Each row was made from one walk, in order. Every step used is in the known rows, and no mark comes twice. Write each row's walk.
(in the rows, 128 means zero)
Known rows:
turem > sase > gumega > godu > moparep: [ 80  90 125 120  89 171 109 165 147 122  93 122 107 102 128 140  86 175
 113  98 130  94 132 134 118 114 130 144 133  95 171 141  90 137 109 127
 176 127 121]
sase > bize: [194 113  96 135 120 163 143 122 133 129 116 128 150 145 132 121 116 125
 132 135 133 114 119 131 124 122 129 173 147 128 126 142 129 137 127 140
 120 125 117]
sefi > moparep > rovenen > varodu: [134 142 159 106 135  78 144 118 123 126 147 139 189 126 145 154 142  63
 133 134 102 117 133 122 127 160 130 152 113 120 105 144 116 115 129 116
  97 130 138]
gumane > godu > moparep > kevug: [130 113 107 122 197 130 138  83 128 141 148 118 104 122 110 138  91 157
 134 170 135  80 146 162 121 106 136  92 124 145 112 134 139  85 124 145
 104 122 107]
gumega > godu: [170 102 120 126 145 156 134 158 103 103 152 124 123 122 130 115 116 107
 132 112 135 116 110 139 127 135 110 119 122 117 141 112 134 125 125 135
 149 127 119]
moparep > sase: [151 141 111 127 150 138 138 117 129 124 153 136 135 137 119 121  97 114
 146 129 133 150 122 142 129 140 120 108 120 130  80 159 133 153 107 145
 154 132 113]
rovenen > varodu > sase > bize: [149 112 125 137 117  59 101 122 131 124 116 149 141 124 124 115 143 127
 122 124 133 134 120 134 130 131 136 150 151 127 134  93 132 135 144 102
 124 115 143]
gumane > godu > moparep > sase: [134 125 109 156 157 129 146  79 153 146 138 117 123  73 116 144  80 158
 137 152 126 137 146 154 128 113 117  92 135 133  98 167 142 121 112 147
 156 127 113]
turem > godu > moparep > neke: [156 146 121 188 180 174 146 159 131 149 142 117  82 204 134 114 137 164
 140 147 134 128 142 124 148 109 141  94 115 155 143 144 111 119 111 140
 153 139 115]
bize > dosi: [143 148 116 141 186 157 147 100 109 117 158 132 129 140 148 102 140 134
 136 136 118 123  96 128 120 140 122 132 124 142 132 143 170 138 150 147
 107 154  90]
godu > moparep > sase > varodu > rovenen: [123 142 134 116 128 141  87 121 144 164 146 121 103 112 133 146 117 128
 147 129 133 154 147 147 129  94 110 169 123 126 100 138 143 152 100 115
 140 144 179]
varodu > sase > gumega > godu > moparep: [ 82  96 128 124  82 134  98 161 127 125  84 124 104  99 123 131 127 176
 111  90 135 121 130 140 119 108 125 128 133 110 160  69 127 133 156 131
 145 122 121]
rovenen > varodu > sase > bize > dosi: [129 116 122 140 153  69 117 104 136 126 124 147 150 115 151 103 171 142
 126 121 121 138  98 124 124 131 135 154 157 127 132 111 165 131 161 111
 111 141 113]
sase > moparep > neke: [109 134 115 167 181 176 146 122  87 103  91 123  85 203 137  85 126 115
 128 142 126 156 127 119 147 144 143  83 134 128 134 120 130 122 126 141
  98 113 123]
rovenen > varodu > sase: [118 143 153 140 149  63 103 115 113 114 167 148 121 127 123 113 143 120
 127 115 125 138 120 133 126 135 130 101 125 128 133  82 126 134 147 106
 115 119 135]
gumane > godu > moparep > sape: [134 122 124 180 115 145 149  78 151 135 141 116 124 116 114 144  93 167
 122 163 127 111 132  97 142 118 146 128 137 149 145 137 143  89  92 145
 132 122 111]
turem > godu > moparep: [167 147 120 148 142 154 145 150 141 142 134 114 125 154 140 131 143 165
 137 142 133 112 133 132 130  99 128  95 121 154 153 149 108 128 122 132
 159 143 107]
sase > varodu: [171 142 133 133 136 169 140 114 115 130 181 123 127 121 130 125 119 114
 142 133 132 142 119 144 127 141 104 205 120 131 138 126 138 135 135 118
 102 131 120]
gumega > godu > moparep > rovenen: [138  89 132  90 125 151 138 165 108 123 132 118 189 127 128 146 120 160
 130 123 127 104 142 123 129  95 120  90 134 120 139 121 138 116 134 128
 126 128 121]
sape > moparep: [148 139 118 137 146 163 147 119 148 151 132  98 123 146 115  99 132  59
 134 124 138 117 101 133 143 171 122 101 119 135 138 132 121 123 130 137
 121 136 132]
rovenen > varodu > sase > gumega: [101 152 149 135  97  68 102 123 116 119 125 147 102 108 106 114 159 123
 112 112 130 125 118 137 117 156 145 151 125 119 141  91 121 135 152 106
  98 113 135]
turem > sase: [114 128 120 129 149 167 109 118 130 117 156 147 126 147 133 113  83 116
 135 125 133 112 115 129 137 148 126 131 123 117 154 154  84 143 121 137
 154 130 122]
gumega > godu > moparep > sefi: [164  99 132 103 115 159 146 164 114 117 134 109 102 128 129 124 156 159
 130 120 133 126 129  84 116 106 105 102 123 119 187 136 136 120 157 130
 101 126 119]
sefi > moparep > sase: [127 142 120 131 149 140 147 120 160 129 127 142 127 135 153 144  95  73
 133 121 109 155 134 144 132 168 117 149 101 127  60 153 121 141  97 153
 166 141 121]
godu > moparep: [156 123 122 138 152 161 146 115 129 134 143 117 121 141 137 131 112 175
 134 133 131 113 135 142 129  97 131  96 118 136 136 129 131 139 136 140
 113 132 114]
godu > moparep > kevug: [127 129 116 101 179 138 148 120 122 136 137 122 106 185 123 130 103 170
 135 146 138  88 141 158 121  89 134  85 121 141  97 121 131 127 121 142
 107 129 109]
moparep > rovenen > varodu > sase: [104 144 148  98 134  52 100 127 101 111 164 157 189 133 116 126 158 117
 127 116 128 129 122 121 125 140 134 108 134 127 124  92 131 123 155 102
  91 119 143]
varodu > sase > gumega > godu > moparep > neke: [ 71  91 134 157 127 154 100 165 110 132  84 125  62 154 120 114 127 178
 108  89 135 137 140 131 141 113 136 129 133 105 152  70 131 124 143 127
 145 120 130]
moparep > godu: [170 129 118 152 130 149 146 114 119 124 153 136 126  87 121 135 138 113
 136 141 130 107 110 132 136 144 112 116 118 138 103 156 133 125 125 137
 162 128 115]
sefi > moparep > sape: [122 142 136 152 108 150 146 113 159 117 136 135 124 170 153 142 110  65
 132 138 106 136 114  81 144 162 141 187 108 134 117 132 117 117  82 162
 149 131 118]
sefi > moparep > dosi: [129 135 118 136 116 145 147 124 138 129 136 137 107  80 149 150 130  65
 134 140 100 165 115 141 146 163 115 158 104 127 152 101 124 136 148 159
 148 145 123]
gumane > godu > moparep > neke: [146 117 119 194 195 160 147  79 116 148 146 116  82 132 111 121  94 170
 139 158 122 125 150 136 160 110 137 106 128 143 138 136 135  91 126 135
 104 124 115]
gumane > godu > moparep: [153 120 119 167 158 148 148  77 131 137 140 114 122  80 127 139  92 166
 133 158 125 106 139 145 133 119 125 101 127 138 151 135 139  96 139 138
 105 127 114]
moparep > rovenen: [158 143 124 100 134 145 136 124  98 117 147 127 189 152 119 128 117 111
 132 135 139 112 126 120 124 138 132 123 129 131 125 142 127 122 137 135
  97 128 118]
sase > gumega: [152 142 122 137  97 161 139 121 110 123 114 131 109 128 106 118 124 123
 121 124 133 105 118 136 117 151 145 164 123 123 139 135 127 140 128 140
  99 125 115]

Write each row's walk:
[121 137 120 121  96 143 143 117 152 140  99 112 111 121 110 144 114 182
 119 124 130 125 146 141 122 102 142 130 128 122  90 156 128 163 102 137
 144 127 115] | godu > moparep > sase > gumega
[135 132 119 128 145 138 145 117 154 137 140 117 125 136 128 140 101 173
 138 132 124 139 148 142 130  95 124  86 128 130  76 150 136 154 102 140
 158 132 116] | godu > moparep > sase
[139 104 160  94 128  80 148 167 108 115 154 120 186 107 130 147 151 160
 121 123 118 100 152 122 122  95 122  76 135 116 130 123 130 121 128  84
 128 121 139] | gumega > godu > moparep > rovenen > varodu
[142 152 126 140 131 138  89 158 159 164 144 124 102 122 145 141 140 120
 136 136 133 149 147 146 127  93 109 174 120 147 110 157 121 141  92 115
 184 155 177] | turem > godu > moparep > sase > varodu > rovenen
[119 101 139 149  48 158 144 169 135 115  98 116 102 134 114 147 125 167
 105 107 132 101 126  89 130 114 140 161 134 117 156 121 131 121  81 129
 161 113 115] | sase > gumega > godu > moparep > sape
[173 104 101 125 117 136 146 126 174 149  97 121 152 135 133 148 104 174
 137 133 132 134 146 141 130  83 123 131 153 125  80 162 134 156 104 135
 166 129 113] | godu > moparep > sase > bize
[116 146 132 116 133 131  92 117 160 151 138 138 110 113 156 145 104  26
 144 129 110 171 129 150 133 157 101 234 102 120  83 143 130 143  95 133
 151 158 186] | sefi > moparep > sase > varodu > rovenen
[ 84 141 116 105 115 126 102 125  95  99  89 137 107 164 146  89 168 122
 132 128 135 170 111  70 114 152 123  98 132 141 186 103 129 118 180 140
  58 118 128] | varodu > sase > moparep > sefi
[146 107  93 127 152 150 159 112 171 152  91 123 157 127 158 131 132 194
 134 134 114 136 127 137 125  87 120 144 160 133  81 181 178 157 118 148
 160 153  91] | godu > moparep > sase > bize > dosi
[124 101 166  94  71  83 141 169 107 120 114 120 164  91 104 147 160 163
 104 113 119  88 150 124 108 108 140 121 147 109 139 130 127 121 134  84
 109 116 143] | sase > gumega > godu > moparep > rovenen > varodu
[118 144 147  97 129  76 144 128  86  89 115 145 193 139 144 111 161  99
 129 144 122 131 129 116 114 140 145  74 146 127 130 138 122 122 130  99
  78 113 137] | sase > moparep > rovenen > varodu
[ 84 142 164 102 130  48 105 114 134 123 142 163 185 130 152 146 142  65
 126 126 104 141 134 119 130 162 131 148 114 127 107  95 114 114 152 113
 108 129 152] | sefi > moparep > rovenen > varodu > sase
[150 143 139 127 133 150  86 118 106 139 156 127 101 122 127 121 117  77
 142 134 128 131 116 146 130 140 106 205 119 128 150 113 142 127 130 119
  92 143 185] | sase > varodu > rovenen
[ 96 129 150 126 141  39 107  84 124 139 147 139 182  61 116 144 129 167
 126 146 124 122 151 129 126 108 135  88 144 134 149 106 140  85 166 104
  97 106 142] | gumane > godu > moparep > rovenen > varodu > sase
[ 56 147 150 162 178  81 102 127  91  94 105 148  82 183 148  83 157 115
 130 121 118 167 128 125 143 150 147  67 136 132 138  76 128 124 142 100
 101 107 143] | rovenen > varodu > sase > moparep > neke
[154 152 112 144 141 142 148 158 163 148 141 120 126 149 136 132 126 166
 137 135 137 135 141 137 128  99 118  88 120 151  95 178 114 152  97 134
 200 140 108] | turem > godu > moparep > sase
[127  90 121 128  91 161 144 164 120 121  98 108 105 102 118 139 127 169
 113 106 126 102 139 140 121 107 126 133 129 102 153 122 131 130 130 124
 132 123 118] | sase > gumega > godu > moparep
[ 96 146 163  95  82  56  96 127  99 122 134 149 172 116  96 126 158 122
 105 116 134 114 125 114 116 148 158 150 135 126 129 100 126 126 156  99
  84 114 146] | moparep > rovenen > varodu > sase > gumega
[112 106 121 117  90 144 145 156 155 118  95 121 104  95 138 148 102  58
 118  92 119 144 127 143 111 176 115 187 108 101  83 146 122 136  96 142
 196 139 122] | sefi > moparep > sase > gumega > godu
[103 142 120 152  95 152 141 127 117  89  92 120 129 183 147 109 121 113
 129 141 129 136 108  86 131 153 143 117 141 144 149 127 128 121  89 141
 125 118 118] | sase > moparep > sape
[166 131 125 150 127 153 144 112 168 163 140  97 114  81 112 124 159  44
 134 140 139 110  95 133 140 179 105  96 112 141 107 152 115 113 123 134
 171 139 132] | sape > moparep > godu
[150  96  98 122 118 170 113 128 155 131 113 146 153 147 135 117  84 119
 130 127 132 116 115 129 127 132 130 179 149 113 147 164  85 141 110 138
 165 126 120] | turem > sase > bize
[ 75  93 130  92  79 123  98 173 115 123  89 129 167 111 109 142 137 168
 110 104 133 120 139 122 113 105 128 134 138 108 157  81 126 120 154 127
 126 125 135] | varodu > sase > gumega > godu > moparep > rovenen
[ 77 150 147 103 111  57  99 121  94  86 110 146 100 140 152  91 192 110
 122 132 126 168 118  76 121 154 127  84 137 135 183 102 126 122 174 103
  54 111 135] | rovenen > varodu > sase > moparep > sefi
[120 150 125 124 127 133  91 120 175 177 145  98 101 110 114 114 125   4
 142 122 138 161 109 139 135 159 107 176 117 137 102 137 133 139  92 116
 149 152 198] | sape > moparep > sase > varodu > rovenen
[157 129 120 150 128 149 149 105 154 133 129 141 124  78 153 158 128  70
 127 138 107 122 123 137 138 163 100 163  99 130  86 156 116 114 123 151
 174 136 117] | sefi > moparep > godu
[113  97 118  91 126 146 142 170 113 128  95 111  88 138 111 139 120 164
 116 115 144  71 145 162 109  98 140 123 125 112 116 118 127 117 109 136
 126 131 114] | sase > gumega > godu > moparep > kevug
[156 148 126 126 136 143 141 115 132 138 183 134 129 118 115 129 104 113
 140 132 132 168 127 145 130 135  99 196 120 128  94 153 144 150 106 117
 147 132 115] | moparep > sase > varodu
[ 85 143 151  98 130  49 103 124 143 152 153 120 181 137 108 113 174  49
 125 124 133 134 107 120 130 169 136  84 125 128 137  97 117 114 152 100
 103 127 162] | sape > moparep > rovenen > varodu > sase
[132 148 114 127  96 146 140 120 138 123 117 138 109 125 102 126 113 119
 119 119 135 131 127 143 117 152 146 152 122 120  83 162 129 157 104 140
 142 129 119] | moparep > sase > gumega
[ 86 105 159 123  88  70 106 165 130 115 108 131  97  78 119 134 158 169
 110  88 125 118 135 137 121 108 130 112 138 106 148  74 136 126 146  92
 136 114 141] | rovenen > varodu > sase > gumega > godu > moparep
[ 85 142 162  95  76  52 102 127 123 134 106 138 166 112 111 146 155 177
 107 115 128 114 150 120 117 107 154 126 137 125 141 100 121 128 152 101
  82 114 135] | godu > moparep > rovenen > varodu > sase > gumega
[182 152 121 123 117 152 148 156 135 142 142 123 102 166 147 121 177 165
 136 149 131 117 134  74 121 102 117 106 112 153 184 170 106 120 144 138
 110 141 114] | turem > godu > moparep > sefi
[ 63 142 114  97 129 118 103 130  90 101  80 147 192 163 144 109 134 116
 132 125 137 161 121 120 120 144 130  90 141 135 138  87 124 122 163 133
  90 115 133] | varodu > sase > moparep > rovenen
